Each row comes from the steps of one walk. Every step used is in the known rows, and no mark comes twice. Write the walk behind each row, first mark first.
In the rows, zero is written as 128.
Known rows:
fudus, gipuf, seluf: [132 144 103  71  85  69 116 122 132 128 114  85 156 146 132 133 166 109
 118 119]
veva, fudus, gipuf: [135 189 118 111 139 118 145 128 167 112 111 105 130 141  86  84 202 172
 154  76]
bevired, veva, fodi, gipuf, nireb: [193 144 131 153  98 104 159 128  87 125  98  82 155 115 152 107 141 101
 176 108]
kadil, veva, fodi, gipuf: [149 179 124 142 143 127 136 115 142 136  84 118  82 131 100  91 202 141
 153  64]
seluf, gipuf, fodi, veva: [136 103 157  95 130  93 102 157 155 114 111 174 179 160 123 138 169  75
 168  97]
seluf, gipuf, nireb: [173  90 150  81  81  71 123 111  64  95 136  77 167 135 140  97 156 113
 182 128]
veva, kadil: [109 162 148 130 175 134 171  98 173 129 132 138 178 141  87  87 173 151
 202 101]
fudus, gipuf, bevired, veva: [125 154 121 135  90  98 128 184 164  89 142  88 187 123 127 146 114 123
  93 110]
bevired, veva, fudus: [109 187 158 128 123 126 177 121 151 131 134 139 170 108  67 112 119 184
 142  71]
kadil, gipuf, fodi, veva, bevired: [161 101 127 124 106 147 146 215 163 133 113 171 185 121  72 148 178 115
 122  89]
kadil, gipuf, bevired, veva: [107 125 121 134  78 102 125 199 164  90 139  83 177 111 108 152 108 119
  98 122]
bevired, veva, fodi, gipuf: [175 187 132 153 148 129 145 122 145 125  98  93 104 120 112  99 175 142
 117  79]
fodi, veva, nireb: [144 125 133 163 125 153 120 119 142 157 115 156 174 135  96 110 132 128
 113  71]
bevired, veva, fodi: [136 213 124 158 117 135 142 134 173  93 126  95 176 116 118 106 139 152
 136  61]
seluf, gipuf, fodi, veva, nireb: [141 117 133 148 107 130 116 122 126 130 123 154 171 143 127 117 126 110
 130  75]
fudus, gipuf: [150 166 110  98 142 103 111 152 168 101 108  77 135 147 110  92 209 145
 139  94]
seluf, gipuf, bevired, veva: [122 126 145 112  82  88 119 159 136  80 164  92 180 125 120 142 107 129
  87 115]
veva, fodi, gipuf: [168 171 137 130 156 130 141 109 141 132  93  96  89 133 107  88 201 144
 122  84]
seluf, gipuf, bevired: [103  74 153  59  79  83 109 128 118  80 168  96 149 157 115 126 157 125
  83 136]
bevired, veva: [137 166 144 122 122 104 129 161 156 110 133  97 187 108 105 129 115 145
 118  94]

Write each row's walk:
[118 187 142 163 165 132 176 118 179 119 139 134 198 123  95 102 136 149
 193  94] => bevired, veva, kadil
[ 97 143 151 124 125 128 162 145 171 140 101 188 163 134  71 126 157 127
 186  78] => kadil, gipuf, fodi, veva, fudus
[ 94 130 124 102  90 108 145 151 157 100 139 108 155 150 108 127 161 135
 105 114] => veva, fudus, gipuf, bevired
[110 172 122  87 111  85 151 160 153  87 109 110 157 143 151 124 160 119
 185  92] => veva, fudus, gipuf, fodi
[111 147 104 158 134 129 143 170 194 100 111  91 143 115  73 102 175 140
 193 112] => bevired, veva, kadil, gipuf
[ 73  88 117 118  92 117 140 169 172  96 135 101 153 141  95 133 160 113
 136 143] => veva, kadil, gipuf, bevired
[108 159 143 156 137 121 169 115 164  98 161 131 194 135 106 111 131 137
 171 109] => seluf, gipuf, bevired, veva, kadil
[118 115 151  45 100  59 114 139 114  67 139  97 151 150 158 124 156 109
 165 113] => seluf, gipuf, fodi
[142 162 124 167 102 138 135 126 127 127 137  99 176 106 115 110  88 159
  94  73] => bevired, veva, nireb
[ 89 130 115 104 112  93 146 179 169  82 106 102 155 134 137 130 159  97
 215 121] => veva, kadil, gipuf, fodi
[168 158 118 140  87  95 161 141 106 111 109  88 183 119 136 105 141 121
 198 103] => bevired, veva, fudus, gipuf, nireb
[141 180 120 132 148 128 139 138 182 127 100 142 144 148  78  94 207 149
 161  69] => fodi, veva, fudus, gipuf
[149 160 119 110  89  87 140 101 115 145 107  96 135 128 134 137 143 107
 102 108] => bevired, veva, fodi, gipuf, seluf
[ 98 160 159 120  95 115 169 118 137 109 156 136 166 119  77 120 114 172
 121  87] => seluf, gipuf, bevired, veva, fudus
[ 90 168 157 128 100 123 180 130 149 123 146 141 178 113  77 128 104 170
 123  86] => gipuf, bevired, veva, fudus
[ 81 135 115 111  82 106 140 155 157 104 132 124 149 150 103 129 162 133
 126  99] => kadil, veva, fudus, gipuf, bevired
[127 206 107 166  96 131 141 150 179  78 132  88 177 126 132 119 138 136
 118  71] => fudus, gipuf, bevired, veva, fodi
[140 206 114 135 132 117 149 142 171 106 115 103 144 127  91  95 176 170
 149  71] => bevired, veva, fudus, gipuf
[119 117 138 114 102 116 142 136 139 114 126 102 127 146 122 129 160 116
  83 120] => veva, fodi, gipuf, bevired
